What can hang from each mark:
Z625: Z397 Z542 Z680
Z603: Z575 Z625 Z684
Z397: Z625 Z684
Z680: Z625 Z684
Z542: Z625 Z684
Z575: Z397
Z684: Z542 Z680

Each row was made from one small tree. Brackets hold a mark, then the marks that hang from it, in the order of their numbers. Every link used is in the known rows. Write each row's tree.
Known rows:
(Z680 Z625): [-0.85 -1.17 -1.05 -1.86 -1.37  0.87  4.33 -1.80 -1.79  0.15  1.76  0.10
 -0.49 -0.10  0.81 -1.52 -2.35 -0.56 -1.26  0.45 -0.63  2.83  0.02]
(Z397 (Z625 Z680)): [-0.68 -0.10  1.27 -2.76  0.68 -2.43  3.19 -1.10 -1.23  2.23 -4.16  0.70
 -1.18  1.44  1.03 -0.28 -3.31 -0.58 -1.14  1.01  0.25  0.05 -0.40]
(Z625 Z397 Z542 Z680): [-1.67  0.78  2.84 -1.75  0.65 -1.69 -3.09 -1.50  0.60  3.86 -1.98  1.95
 -3.59  0.06 -1.59  1.74  0.85  2.75  3.28 -1.73  0.42 -1.36 -2.56]
(Z680 Z684): [ 0.07 -0.66 -0.81  1.42 -1.60 -1.15  2.38  0.77 -0.16 -4.11  1.94  0.88
  1.60 -1.86  1.01 -1.23 -2.36 -0.64 -0.22  3.27 -1.09 -0.49  0.76]
(Z575 (Z397 (Z625 Z542 (Z680 Z684)))): [-2.56 -0.72 -0.52 -1.43  1.41 -2.59 -0.85  0.75  2.25  2.63 -2.71  2.93
 -2.97  0.60 -1.03  2.86 -1.25 -1.81  1.55  0.23  0.46  2.73  3.30]
(Z542 (Z625 Z680)): [-0.73  0.29  1.50  0.04 -0.28  0.30 -0.57 -2.86 -0.92  1.21  1.56  0.99
 -0.65 -0.61  1.12 -2.03 -1.47 -0.65  3.31  1.45 -0.74  1.28 -2.71]
(Z603 Z575): [ 1.86 -1.00 -0.98  2.35 -2.71 -2.20  2.26 -2.21 -0.79 -3.07  3.33  0.78
  0.66  0.07  0.71 -1.12 -0.06  2.95 -0.15  3.20 -0.09 -0.61 -3.18]
(Z575 Z397): [-1.46 -0.71 -0.41 -3.72 -2.11  0.50  3.64 -2.65  2.63 -2.54  1.88 -0.29
  0.67 -0.48 -2.13 -1.00 -3.38  0.43  2.48  1.91  2.28  0.59 -1.39]
(Z542 (Z684 Z680)): [ 0.66 -0.02 -2.21  2.02 -0.14 -0.40  0.16  1.79 -0.41 -6.07 -0.52  0.36
  2.97 -1.53  1.68 -2.08 -0.89 -0.24 -0.39  2.55 -0.74  0.80 -0.78]
(Z397 Z625): [ 0.67 -1.19 -0.55 -1.91 -0.54 -0.70  5.36 -1.39 -0.86  0.18 -1.10  0.37
  0.94  0.08  1.69 -0.81 -3.86 -0.59 -3.15  3.41  0.37  2.26 -0.31]
(Z684 Z542 Z680): [-1.54 -0.24 -1.18  1.92 -1.25  1.42  1.45  1.56 -1.36 -3.64  3.34 -2.40
  2.05  1.03  3.51 -4.57  0.85  0.23 -1.01  1.85  1.07 -1.06 -1.76]
(Z625 Z397 Z542 (Z680 Z684)): [-1.09  0.12  2.79  0.50  0.66 -2.92 -4.18  1.17  0.57  1.60 -1.43  3.05
 -3.33 -1.36 -1.07  2.73  1.27  1.19  3.50 -1.47 -1.28 -2.12  0.59]
(Z603 Z625 (Z684 Z542)): [ 0.42  1.51 -2.00  2.53  0.91  2.21  3.51  1.18  0.48 -0.82  2.93 -3.19
  1.57  2.39 -2.01 -1.88 -0.85 -1.15 -6.03  1.04  2.18 -4.24  0.25]
(Z680 (Z625 Z397 Z542) Z684): [ 0.31 -1.31  0.26  0.23  0.40 -0.63 -1.20  1.03 -0.81  1.41  2.06  2.66
 -3.40 -2.34 -0.01  2.55  0.53 -0.14  1.03 -1.31 -2.51  2.38  3.00]
(Z397 Z625 Z684): [ 1.65 -0.15 -0.95 -1.07 -0.48  0.26  3.14 -1.06 -0.64  0.35 -4.09 -1.02
  3.22  0.32  0.91  0.32 -2.16 -1.38 -4.48  1.56 -0.14  0.88  1.24]
(Z684 Z542 (Z680 Z625)): [-2.09 -1.03 -1.21  1.19 -0.90  2.13  2.45  1.86 -2.89 -1.24  3.54 -2.26
 -0.05  1.48  3.77 -4.08  1.08 -1.08 -1.69 -0.49 -0.02  1.55  0.39]
(Z542 (Z625 Z397)): [ 2.60 -0.75  2.69 -2.10 -0.72  1.26  0.24 -2.14 -0.71 -0.32  4.11  0.83
  0.13 -3.20  1.11 -1.05 -1.89  0.90  4.00  1.11 -0.65  0.35 -2.63]
(Z575 (Z397 (Z625 Z542))): [-1.84 -1.43 -2.13 -2.91  0.47  0.13  2.72 -2.51  2.18  2.34 -0.76  1.61
 -1.12  0.02 -1.21  1.60 -2.31  0.27 -0.66  2.34  2.14  5.56  1.32]
(Z625 (Z397 Z684) Z542 Z680): [-0.73  1.96  2.64 -0.60  0.88 -0.51 -5.53 -1.66  1.07  4.12 -4.81  0.18
 -1.55  0.54 -2.64  2.73  3.09  2.03  2.14 -3.64 -0.39 -2.50 -1.25]
(Z542 Z684): [-0.07  1.23 -1.50  0.07 -0.38 -0.62  1.39 -1.01  0.89 -4.82 -0.72  0.39
  2.86 -1.35 -0.94 -1.22 -2.90  0.90 -1.33  2.71  0.82 -0.19 -0.88]
(Z603 (Z625 Z542 Z680)): [-1.65  0.05 -0.08  2.92  0.73 -0.95 -0.22 -1.30  0.10  3.18 -1.43  1.84
 -3.03  2.62 -2.42  1.35 -1.09  0.52 -1.89 -0.13 -0.52  3.36 -0.29]
(Z684 (Z680 Z625)): [-0.32 -1.87 -1.76  0.25 -0.94  0.83  3.31  1.17 -3.19 -1.20  1.59  0.01
 -0.53 -0.31  3.31 -2.14 -0.62 -1.68 -0.55  0.87 -2.01  3.54  0.50]
(Z603 (Z625 Z397 Z542) (Z684 Z680)): [ 3.33 -0.31 -0.42  3.50  2.32  0.93 -1.10  3.47 -0.20  1.84  0.23  0.53
 -1.86 -0.60 -1.34  2.12  2.89 -1.22 -1.67 -0.10 -1.59 -1.49  0.38]
(Z542 (Z684 (Z680 (Z625 Z397)))): [ 2.01 -1.03  0.45 -1.45  0.70 -0.33 -0.16  3.62 -1.75 -3.38 -0.07  0.71
 -0.50 -2.17  1.53 -0.04 -0.44 -0.43  1.45 -2.00 -2.04  0.75  0.82]

Which tree is each row?
[-1.19  1.90  1.99 -0.78  2.15 -2.37 -5.37 -0.54  1.67  0.92 -3.90  2.27
 -2.18 -0.72 -2.59  2.50  1.01  2.90  2.38 -1.95  0.82 -1.58 -1.45]  (Z625 Z397 (Z542 Z684) Z680)
[-0.61 -1.12 -2.52 -0.06  0.65  1.20 -0.55  0.44  1.21  1.49 -3.38 -0.12
  1.06  0.60  0.29  2.13  2.10 -2.20 -0.71  0.45 -0.25  5.02  2.52]  (Z575 (Z397 (Z625 Z542) (Z684 Z680)))
[-2.05  1.46 -1.34  0.23  2.66 -2.80 -1.89 -0.71  0.20  1.94 -5.69  2.76
 -1.17  0.62 -0.34  1.84 -0.89  0.35 -2.84  1.09  0.68  2.97  0.89]  (Z397 (Z625 (Z542 Z684) Z680))
[ 2.75 -0.28  1.61 -0.45 -1.23  0.84 -1.35  2.31 -0.62 -1.98 -1.66 -1.26
  2.21 -1.41  1.24 -0.14  2.13 -0.14  1.80 -1.35 -1.81 -2.95 -1.39]  (Z625 (Z397 (Z684 Z680)))
[ 1.66 -1.98  2.06 -1.56 -0.80 -0.91  1.66  1.88 -1.41 -1.12  2.00  1.34
 -1.78 -2.40  0.61  0.82 -1.85 -1.03  1.70 -1.54 -2.48 -1.01  2.76]  (Z680 (Z625 Z397) Z684)
[ 3.38 -0.89 -1.29  2.34 -2.18 -0.48  1.46 -0.53  2.81 -2.97  1.78 -0.95
  1.35  2.55 -4.20  2.42 -0.53  1.16 -0.73 -0.99 -0.21  0.13  0.06]  (Z603 (Z575 (Z397 Z684)) Z625)
[-1.70  0.96  4.29 -0.39  0.02 -1.95 -2.53  3.07  0.28 -1.18  1.59 -0.76
 -1.27  0.46  0.23 -0.69 -0.06  1.01  2.88 -2.75  0.74 -7.01 -0.17]  (Z625 Z397 (Z680 (Z684 Z542)))
[-0.21 -0.95  1.65 -1.45 -0.03  1.57  0.80  3.25 -2.83 -0.70  3.71 -1.99
 -1.42  0.51  3.17 -2.34  1.33  0.21  0.86 -2.84 -0.22 -1.06  0.17]  (Z684 Z542 (Z680 (Z625 Z397)))
[-3.01  0.70 -0.25  3.19  0.28 -2.20 -2.82 -0.24  0.11  0.90 -1.41  2.46
 -2.06 -0.37 -0.60  1.19  0.70 -0.15  0.79  0.94 -1.05  0.50  0.95]  (Z625 Z542 (Z680 Z684))
[-1.56  1.35 -0.20  0.34  1.68 -1.14 -1.79 -1.99 -0.37  5.70 -6.83  0.74
 -0.23  1.85 -0.08  2.55  1.37 -0.82 -3.31 -0.98 -0.29  2.01  1.22]  (Z397 (Z625 Z542 Z680) Z684)
[ 1.05 -0.20  0.90 -2.11 -0.90 -2.88 -0.09 -1.22  1.70  1.40 -3.91  0.09
 -0.30  2.90 -1.90  2.82  0.62  0.69  1.05 -1.62  0.66 -1.46 -0.28]  (Z603 (Z575 (Z397 (Z625 Z680) Z684)))
[-0.81 -0.53 -1.47 -1.48 -0.12  2.26  1.18  2.45  1.14 -1.63 -0.77 -3.61
  3.37  2.09  1.77 -1.39  0.89 -1.86 -1.45 -1.11  2.09 -0.31  1.82]  (Z575 (Z397 Z625 (Z684 Z542 Z680)))
[ 0.01 -0.45 -1.07 -1.32 -2.04  1.67  0.02  0.28  2.08 -3.17 -0.84 -1.92
  3.07  0.03 -0.68 -0.35  0.92 -1.19  2.29 -0.34  0.25  0.27  0.28]  (Z575 (Z397 (Z684 Z680)))
[-2.58  1.38  1.28  0.87  0.16  1.49 -1.39 -1.98 -1.07  1.11  3.52 -1.16
  0.04  0.99  1.77 -4.11 -0.34  0.21  1.88 -0.03  1.60 -0.51 -2.56]  (Z684 (Z542 (Z625 Z680)))
[ 2.97  0.53  1.44 -1.12  1.01  0.97 -1.96 -0.77  0.48 -2.76  2.66  1.18
  1.56 -3.91  0.32 -0.53 -2.18  1.05  3.00  0.83 -0.59  0.07 -1.57]  (Z542 (Z625 Z397) Z684)
[ 0.66 -0.50 -2.77  2.98  0.85  0.60 -0.77  0.98 -1.68  2.02 -4.13  0.15
  1.99  0.30  3.07  1.14  2.65 -2.02 -3.83  2.00 -1.84  4.75  1.69]  (Z397 (Z625 Z542) (Z684 Z680))
[-0.58 -0.60  0.76 -2.12  0.22  0.42 -0.03 -1.47 -1.09  3.88  1.30  1.69
 -3.32 -0.91 -0.22  1.52  0.43  1.50  0.68 -1.49 -0.64  3.07  0.08]  (Z680 (Z625 Z397 Z542))
[ 0.57  1.18  0.96  0.05  0.10  0.86 -3.06 -1.72  0.95  1.86 -1.86 -0.14
  0.58 -0.61 -1.80  2.50  2.50  1.94  0.37 -1.23 -0.03 -0.48 -0.79]  (Z625 (Z397 Z684) Z542)
[-2.29 -0.02  1.00  0.37  0.99 -2.01  1.19  2.97 -1.28  0.04 -0.73 -0.37
 -0.30  1.94  2.15 -1.07 -2.04 -1.56 -2.36  0.28  0.72 -2.72  2.35]  (Z397 (Z625 (Z680 (Z684 Z542))))
[-3.33  0.91  1.22  1.76 -0.44 -1.51 -0.81  1.59 -0.27 -2.00  1.26 -0.86
  0.14  1.32  0.60 -2.31 -0.48 -0.04  0.16 -0.47  0.82 -4.21  0.61]  (Z625 (Z680 (Z684 Z542)))
[-1.77  1.83  1.37 -0.50  0.92  0.04  0.21 -0.01 -0.55  2.41 -4.19 -2.80
  1.78  3.62  0.66 -0.91  0.50 -0.95 -3.92 -2.32  2.00 -2.97  0.72]  (Z397 (Z625 Z680) (Z684 Z542))
[ 0.93 -0.13  4.65 -2.49  0.34 -0.25 -2.04 -1.63 -0.68  2.16  1.40  1.16
 -2.07 -1.90  0.29 -0.55 -0.95  0.81  5.79 -1.25 -0.98 -1.12 -3.02]  (Z542 (Z625 Z397 Z680))
[ 2.19 -0.60 -2.63  4.54 -1.18 -0.20 -1.59 -1.24  3.15 -0.12  1.71  0.54
 -0.22  2.38 -4.46  3.73  1.78  1.72 -1.51 -0.80  0.10  3.27  0.48]  (Z603 (Z575 (Z397 Z684)) (Z625 Z542))
[ 3.36  0.34  2.34 -1.04 -0.41  2.49 -1.92 -1.67 -0.13  0.39  1.54 -0.98
  2.49 -2.49  0.13  0.08  0.04 -0.04  2.95 -0.62 -1.63 -0.71 -1.70]  (Z542 (Z625 (Z397 Z684)))
[ 0.02  1.02  1.26 -2.05 -0.41  2.53 -0.27  0.26 -0.82  1.08  1.24 -3.20
  0.83  1.43 -0.71 -0.56  1.38  0.69 -1.28 -5.13  0.87 -3.63  0.60]  (Z680 (Z625 (Z397 (Z684 Z542))))
[-0.41 -0.41 -3.27  3.26  0.01  2.13 -1.89  0.39 -2.18  2.10 -1.25 -0.06
 -0.01 -0.09  1.66  0.27  4.65 -2.03 -2.00 -1.56 -2.72  5.30  2.51]  (Z397 (Z684 (Z680 (Z625 Z542))))
[ 1.05  1.96 -2.06  3.36 -0.59 -0.21  0.87 -0.22 -0.19 -1.93  4.55 -2.78
  1.51  1.10  0.09 -2.52  3.43  1.77 -3.39  2.17  2.50 -6.95 -2.69]  (Z603 Z575 (Z684 Z542))
[ 1.81  1.88  1.43 -0.84  1.39  3.64 -1.01  0.06 -0.13  1.22  5.17 -2.51
  1.22 -1.68  0.41 -2.65  1.61 -0.26  0.75  0.26  1.72 -6.17 -2.06]  (Z603 (Z684 (Z542 (Z625 Z397))))
[ 1.42  0.33 -1.75 -0.97 -1.28 -0.82  1.90 -1.45  2.67 -2.26  2.66 -0.79
  0.24 -0.30 -3.29  0.22  1.42  1.11  0.91  2.25  2.05 -4.53 -2.02]  (Z603 (Z575 Z397) Z684)
[ 0.01 -0.52 -3.58  2.77  2.35 -0.81 -1.17  2.29 -1.14 -1.33 -2.95  2.32
  1.00 -1.25  2.78  0.69  0.63 -0.77 -3.53  3.63 -0.97  5.25  1.56]  (Z397 (Z625 (Z542 (Z684 Z680))))
[ 1.70 -0.46  4.52 -0.51  0.23 -1.24 -3.14  1.38 -0.87  0.20  1.96  2.32
 -1.78 -3.09  0.88  0.43 -1.18 -1.04  6.07 -1.07 -2.73 -1.99 -0.21]  (Z542 (Z625 Z397 (Z680 Z684)))
[ 0.62 -0.45 -0.83 -3.94 -0.70  0.62  3.32 -1.57  2.24  0.02 -3.35 -1.42
  2.71  0.67 -1.60  1.45 -2.43 -1.45 -1.13  0.15  1.49  1.29  1.59]  (Z575 (Z397 Z625 Z684))
[ 1.60 -1.01  1.22  1.32  0.59 -0.13  0.36 -0.34  0.49  1.61  1.15  1.97
 -2.31  0.33 -2.03  2.52 -1.50  2.10 -0.72 -0.19 -0.72  2.39 -0.57]  (Z603 (Z625 Z397 Z542))
[-0.19 -1.25 -1.85 -1.66 -1.43  2.30  0.97  0.89  0.23 -1.23 -0.67 -1.77
  0.98 -0.06 -0.13 -0.18  1.04 -2.90  1.51 -2.61 -0.95  2.96  2.33]  (Z575 (Z397 (Z684 (Z680 Z625))))
[-0.15  1.63 -1.96  0.22 -0.82  0.52  1.17 -0.56  2.76 -2.39  5.16 -2.89
  0.99  1.28 -2.55 -1.38  2.81  1.74 -0.23  0.95  4.07 -6.69 -2.08]  (Z603 (Z575 Z397) (Z684 Z542))
[-1.92  0.72 -3.89  1.46  1.18  0.13 -0.74 -1.66 -0.35  0.01 -0.28  1.94
 -0.82 -0.81 -0.54  0.66  0.11  0.47 -3.10  0.30 -0.12  5.22  1.65]  (Z680 (Z625 (Z542 Z684)))
